Each row comes from the steps of one path. Every step used is in the known rows, and no mark comes twice. Write the path behind each row, first mark first.
In the rows, 128 means zero.
Known rows
R > C > E > D > H: [137  89 130 139 146 127 100 119 129 127 136 130 117 135 103 135 115 109
 151 149 122 141  84 126 147 144 151 127  94  45 128 122 128 166 158 107
 128 132 112  95 119]
F > C > R > G: [116 165 119 132 131 113 132 134 157 129 128 123 145 113 131 145 173 113
 162 132 113 157  56 129 102 103 133 122 102 135 137 132 127 154 106 154
 111 145 130 142 115]
F > P: [119 165 117 122 110 171 130 139 115 120 126 124 120  36 132 124 132 138
 101 133 181 134  95 141 149 102 107 139 146  79 121 120 120 134 126 122
 122 133 152 120 134]
U > C > R > D > E: [110 102 123 130 110 108 115 137 130 139 120 128 139 130 127 137 138 164
 122 121 101 128 107 143 127 149 116 127  99 110  97 147 109  88 139 110
 124 140  81 114 113]
U > C > E > D > R > Y: [133 130 116 129  97 120  91 121 169 138 138 137 138  60 116 121 110 140
 102 129 109 105 130 166 142 158 111 122  95  74 114 128 132 111 155 148
 110 139  84 111 132]
G > Y: [118 153 137 128 106 163 156 128  82 116 132 123  65  77 133 118 116 139
 106 127 159 141 199 123 148 123  93 132 173 157  96 118 130 135 131 185
 146 136 190 119 114]
D > E: [125 117 141 125 126 122 156 109  85 119 135 122 176 127 123 119 128 133
 118 116 208  94 206 105 131 140 107 130 168 150 116 117 141 158 132 165
 153 122 149 134 124]
T > U > C > R > D: [123 133  98 127  97 130 125 132 115 137 111 121 113  31 155 138 125 181
 143 132 158 159 122 102 111 125 106 122 132 104 100 151  98  80 136  92
 161 133 117 120 127]
E > C > R: [124 109 153 135 119 145 170 175 114 134 119 134 159 123 130 135 138 149
 139 132 117 114 110 107 130 107 121 104 117 138 108 139 110 104 101  88
 110 139 112 163 136]
E > F > C: [120 124 117 133 134 111 129 109 164 122 139 132 109 172 143 148 123 168
 101 140 110 156 116 139  82 146 138 125 145 171 126 131 139  80 129 126
 122 145 161 155 115]
U > C > E > F: [122 117 112 126  99 105 120 121 163 121 131 148  99 130 124 117 119 176
 102 132 105 134 123 175 120 167 117 126 120 109 130 137 118  65 164 168
 116 148 102 112 123]
U > C > E > D > R: [129 123 118 128 103 128 103 116 171 132 133 142 138  79 118 126 112 138
 109 128 104 105 131 172 143 160 132 124  93  70 115 131 131  94 167 154
 113 144  84 117 127]
E > C: [123 113 148 134 114 165 151 168 127 120 125 138 151  57 144 126 126 179
 119 148 145 102 123  97 134 117 114 107 127 120  98 127 121  94 114  83
 117 140 143 157 134]
U > C > R: [122 129 117 129 106 105 132 149 129 129 114 135 121 112 135 140 135 162
 111 121  98 147 107 166 124 152 124 121  99 105 115 150 104  59 142 142
 118 138  91 126 117]
P > F > E > C > R > Y: [149 130 111 116 127 142 141 184  90 129 121 126 120 104 142  96 101 129
 130 125 139  91 176 147 160 132  92 116 127 168 162 120 114  74 107  70
 123 140 104 149 141]
D > H: [141 126 152 135 149 140 152 112 121 114 119 135 104  59 158 139 140 161
  90 125 184 136 160  96 135 172 153 131 140 101 116 120 130 158 161 127
 126 125 145 122 106]
T > U > C > R > Y: [132 147  96 124  85 116 126 143 109 137 115 124 115   4 156 140 121 183
 131 131 172 166 128 110 110 132  93 116 139 110 115 149  98  77 121 122
 160 132 121 127 134]
P > F > C > E: [141 154  95 113 143 137 148 159 150 117 129 134 123 104 119  98 110 111
 159 130 150 118 165 159 138 138 106 118 107 155 173 117 137  85 137 114
 129 153 131 132 136]
T > C > E: [139 155 127 130 149 131 146 143 139 120 135 131  99 165 118  99 150  92
 160 152 151 159 120 116 166 133 135 109 120 110 142 121 130 165 143 182
 120 109 115  94 147]
C > R: [133 147 139 132 128 102 164 142  80 138 113 118 116 177 120 140 143 114
 149 108 120 147 137 125 129 103 136 121 139 137 133 142 109 132 125 132
 118 121 111 136 128]
F > E > C: [135 130 146 121 114 154 136 137 115 113 122 130 130  89 166 102 140 137
 120 140 153  88 126 129 150 122 120 122 146 118 129 109 113 119 130 116
 108 136 104 146 120]
R > E > F > C: [121 122 151 124 142 114 109 110 144 110 132 126 104 165 150 137 142 146
 114 136 112 161  93 109  85 139 134 145 146 183 143 120 148  91  95 143
 154  92 182 126 119]
U > C > R > G: [113 136 101 136 101 106 110 145 122 130 117 136 116 101 134 140 145 178
 115 125  87 150  82 155 122 143 118 127 101 104 114 156 102  87 126 143
 122 143 100 125 121]
C > R > D: [118 124 141 139 134 114 137 137  90 153 111 110 106 189 117 141 140 133
 163 114 102 138 115  99 128  89 136 127 129 130 102 143 108 161 127  68
 118 124 103 113 123]
C > E > F: [134 127 131 129 118 101 148 100 134 126 134 137  83 212 108 106 119 144
 135 123 132 131 157 137 124 124 126 130 167 141 151 123 133 139 155 167
 117 130 121 117 137]
U > C > R > E > F > P: [114 118 125 124 107 109 115 141 139 126 118 135 120 138 136 144 138 156
  97 122  82 161  68 169 116 155 119 139 110 123 130 146 111  49 113 145
 129 122 106 123 123]
T > U > C > E: [131 147  96 120  85 133 132 125 135 123 119 134 112   4 152 119 122 177
 140 137 187 151 140 117 119 138 100 122 142  93 123 137 107  78 153 150
 163 138 122 114 134]
R > G > Y: [106 166 103 144 102 157 108 128  73 121 135 125  64  41 129 122 143 178
 117 136 132 145 140 100 138  99  95 141 167 150  92 130 125 183 104 171
 146 135 197 118 125]
P > F: [144 147  93 122 142 146 151 172  83 119 118 130 100 103 129 110  88 155
 124 123 153 115 207 140 146 139 106 120 135 159 148 129 126  61 138  70
 147 136 154 138 139]
C > E > D > H: [145 128 146 141 132 136 134 101 144 138 138 125  96 102 107 119 116 105
 149 124 136 117 154 122 162 138 149 125 123  83 123 107 156 174 167 156
 114 127 103 104 130]

Which path is each row?
[118  96 137 127 135  96 155 102 125 128 142 126 185 219 122 142 132 124
 116 117 161 118 172 127 100 151 123 130 162 195 128 127 147 138 112 166
 144 137 138 156 117]	D > E > F > C > R
[130 134 157 136 135 146  95 120 106 125 130 111 102  77 136 143 125 127
 127 131 114 140 127  95 128 126 134 140 122 127 107 113 164 116 101 111
 159  74 172 112 131]	R > E > D
[101  82 136 137 140 125 104  95 128 142 138 112 140 169 124 130 125 164
 132 133 141 106 140  83 110 123 120 136 146 153  75 123 144 169 130  59
 137 137 141 116 113]	R > D > E > F > C
[130  87 122 132 137 105 111 122 120 119 134 138 107 207 104 123 111 134
 142 149 118 151  88 138 121 134 136 129 126  87 148 134 110 142 152 120
 132 136 130 102 124]	R > C > E > F
[132  95 123 113 142 129 109 104 149 126 129 147 199 179 114 123 113  84
  98 127 134  97 112 144 126 121 151 144 130  79 150 135 104 193 147 122
 117 136 121 127 138]	D > R > C > E > F > P
[136 147 105 113 151 130 147 170 133 121 121 126 131 130 129 121 122 104
 156 122 124 136 142 148 127 136 112 122 100 181 172 126 132  65 106  99
 139 133 135 142 131]	P > F > C > R > E
[131 153 131 125 134 137 122 101 207 131 144 127 165  94 119 123 141  74
 161 135 130 113 105 146 124 122 142 120  94 102 138 108 154 168 144 165
 103 146 109 133 122]	F > C > E > D > R
[118 144 112 127 121 152 107 109 109 124 128 138 161  86 134 124 130 121
  89 117 138  88 170 108 128 100 130 147 158 135 109 136 115 222 122 156
 132 134 174 142 133]	D > R > G > Y
[149 147  95 113 136 145 141 158  84 114 117 125  95 114 145  92  97 130
 124 122 153  97 203 156 158 141 109 130 141 155 165 116 122  78 143  90
 138 136 124 135 131]	P > F > E
[129 161 132 130 129 135 126 110 199 129 146 123 138  83 118 123 142  93
 170 141 131 129  96 144 126 125 133 116  94 104 135 105 158 151 142 168
 104 145 115 126 119]	F > C > E > D
[134 129 155 113 144 137 116 110 124 116 117 133 188 126 144 121 135  95
  91 113 149  88 161 105 113 119 145 148 144 130 139 126 127 184 123 134
 140  93 158 135 135]	D > R > E
[142 146 135 138 119 134 128 108 135 139 139 121  98 117  98 113 113 111
 163 125 130 115 156 129 159 112 132 121 129  93 122 110 152 163 159 154
 114 124 107 106 139]	C > E > D
[109 115 142 140 107 154 149 170 103 137 125 135 138 101 127 133 144 155
 138 136 106 120 101  98 135  91 109 112 128 155  99 142 111 132  79 112
 115 144 134 158 135]	E > C > R > G > Y
[127 134 126 124 114 122 143 106 145 127 137 136  90 183 105 106 122 130
 128 125 142 135 124 151 137 116 119 137 169 127 153 122 128 145 146 171
 111 136 117 113 143]	C > E > F > P
[123 123 150 125 133 103 143 131  94 134 116 119 110 217 125 145 147 111
 132 110  98 168  93 124 115 108 137 142 148 171 148 138 120 116  86 141
 139  93 130 128 134]	C > R > E > F > P
[138 155 136 126 124 121 110 106 202 136 149 124 163  74 116 122 137  80
 152 136 139 111 103 140 123 121 125 118  95 102 136 105 155 181 131 158
 100 144 108 127 128]	F > C > E > D > R > Y
[110  99 126 129 126 104 145 100 113 129 148 125 165 203 118 139 135 125
 111 118 148 125 167 121 104 140 115 136 168 212 119 127 146 155  96 187
 148 142 160 153 116]	D > E > F > C > R > G > Y
[129 139 161 127 135 100 149 139  84 132 110 117 112 189 128 137 155 105
 152 109 112 157 113 109 120 104 134 136 136 158 146 135 119 132  97 142
 141  90 128 121 130]	C > R > E
[126 157 121 130 133 137 106 102 202 131 147 128 162  81 116 125 148  83
 162 137 119 113  84 139 122 112 138 123  95 101 135 110 154 187 132 167
 104 148 116 128 126]	F > C > E > D > R > G
[119 113 130 127 111  96 117 140 135 127 116 135 114 155 137 146 136 162
 101 121  73 158  91 160 108 163 128 133 106 134 128 149 111  45 121 146
 134 121 107 124 117]	U > C > R > E > F
[126  93 119 128 132 115 107 121 126 121 134 138 112 186 102 123 116 127
 135 150 127 154  62 144 131 127 129 134 126  76 148 133 109 145 143 120
 127 139 124  99 128]	R > C > E > F > P
[122 119 124 133 137  97 144 117 155 131 133 127 114 220 133 157 132 144
 117 130  89 164 105 145  81 136 145 124 138 181 136 139 132  85 122 128
 119 144 141 158 115]	E > F > C > R
[103  79 151 139 129 155 114 123 111 142 132 117 162 109 123 120 127 169
 142 138 157  78 142  64 133 109 105 127 136 128  63 122 137 178 124  45
 133 135 131 117 122]	R > D > E > C
[146 146 126 135 154 142 130 135 153 134 142 127 129 160 113 115 134  63
 154 148 125 140 125 119 171 133 154 110  99  94 126 119 144 175 145 164
 114 108 107 109 151]	T > C > E > D > R
[141 133 110 121 162 140 139 164 143 129 125 124 133 107 130 134 114  96
 145 122 110 137 143 146 135 152 136 123  82 166 159 124 146  76 108  84
 138 133 128 144 126]	P > F > C > R > E > D > H
[127 114 143 112 143 136 109 103 135 121 122 138 186 161 143 129 125 101
  72 113 132  96 140 117 105 122 146 156 154 147 143 130 128 160 114 126
 137  97 161 142 139]	D > R > E > F > P
[118 123 111 132 123 137 129 116 122 126 133 130  93 153 133 144 109 178
  74 132 129 152 115 145 114 126 126 139 171 143 121 135 126  86 124 112
 126 136 162 141 133]	E > F > P
[128 115 147 112 151 123 112  98 156 119 125 137 189 170 148 133 131  99
  85 118 124  98 141 117  90 132 154 148 142 160 144 128 133 162 114 132
 137 102 160 149 130]	D > R > E > F > C
[150 141  92 122 137 157 124 152  91 127 125 116  92  97 140 110  82 120
 127 123 131  96 199 156 169 140 122 126 127 140 146 115 136  66 141  65
 139 133 118 137 133]	P > F > E > D
[132 108 127 129 135 114 114 130 116 118 130 136 116 157 103 115 124 121
 159 149 139 145  85 131 138 124 126 129 115  64 146 128 107 162 154 123
 130 135 121  92 124]	R > C > E
[141 129 124 143 134 158 103 105 127 148 135 116 164  82 126 159  92 107
 105 121 109  88 175 120 143 122 165 126 113  90  84 125 156 147 145  78
 124 119 137 148 136]	E > D > R
[127 141 156 128 150 123 132 121 174 130 130 118 145 113 139 154 165  80
 154 128 106 158  66 125 110 132 154 127  87 135 140 118 148 137 103 148
 118 120 122 137 108]	F > C > R > E > D > H
[136  90 127 118 147 115 111 107 140 125 128 146 194 197 116 123 110  93
 109 126 128  91 135 135 117 127 158 137 130  94 148 138 106 191 156 124
 121 133 125 131 133]	D > R > C > E > F
[132 140 127 135 117 145 114  98 135 143 142 126 122 112  97 113 113  84
 149 119 117  94 163 129 160 104 133 132 135 105 117 114 150 208 145 169
 119 130 119 113 143]	C > E > D > R > G > Y
[135 148 141 130 160 121 143 159 109 125 123 120 109 197 131 128 164  83
 158 143 110 183  88 102 146 129 149 116 108 143 140 134 124 139 101 162
 136  80 124 109 142]	T > C > R > E
[132 108 148 116 149 124 114  99 130 120 123 137 177 181 143 130 123 111
  78 112 125  95 160 110  97 128 152 151 157 158 140 131 128 158 120 126
 142  96 165 147 136]	D > R > E > F
[142 147 129 134 122 149 108 106 105 129 130 108  97  93 153 124 120 114
 122 131 129 102 147 139 161 126 143 132 141  96 115 106 143 132 149 114
 120 120 108 129 115]	F > E > D
[129 122 154 129 141  90 145 133  91 133 115 120 106 239 126 146 146 119
 137 108  89 166 114 115 104 117 142 139 146 181 147 141 121 112  92 140
 140  92 131 133 131]	C > R > E > F
[130 133 159 136 138 111 132 134  90 142 118 108 116 170 119 152 145  94
 154 109  86 152 114 112 129 107 145 132 121 147 131 133 137 128  94 124
 140  85 121 125 131]	C > R > E > D
[133 152  82 121 145 131 140 174 124 127 124 128 129 115 123 125 122 122
 159 125 120 134 137 150 126 125 114 121 103 172 161 132 125  80 111  94
 133 151 135 146 132]	P > F > C > R > G
[116  85 163 140 132 154 150 160 128 145 117 131 148 114 134 138 141 160
 140 136 110 112  92  82 137 112 135 110 108 126  89 138 114 135 107  49
 103 141 100 147 127]	E > C > R > D > H
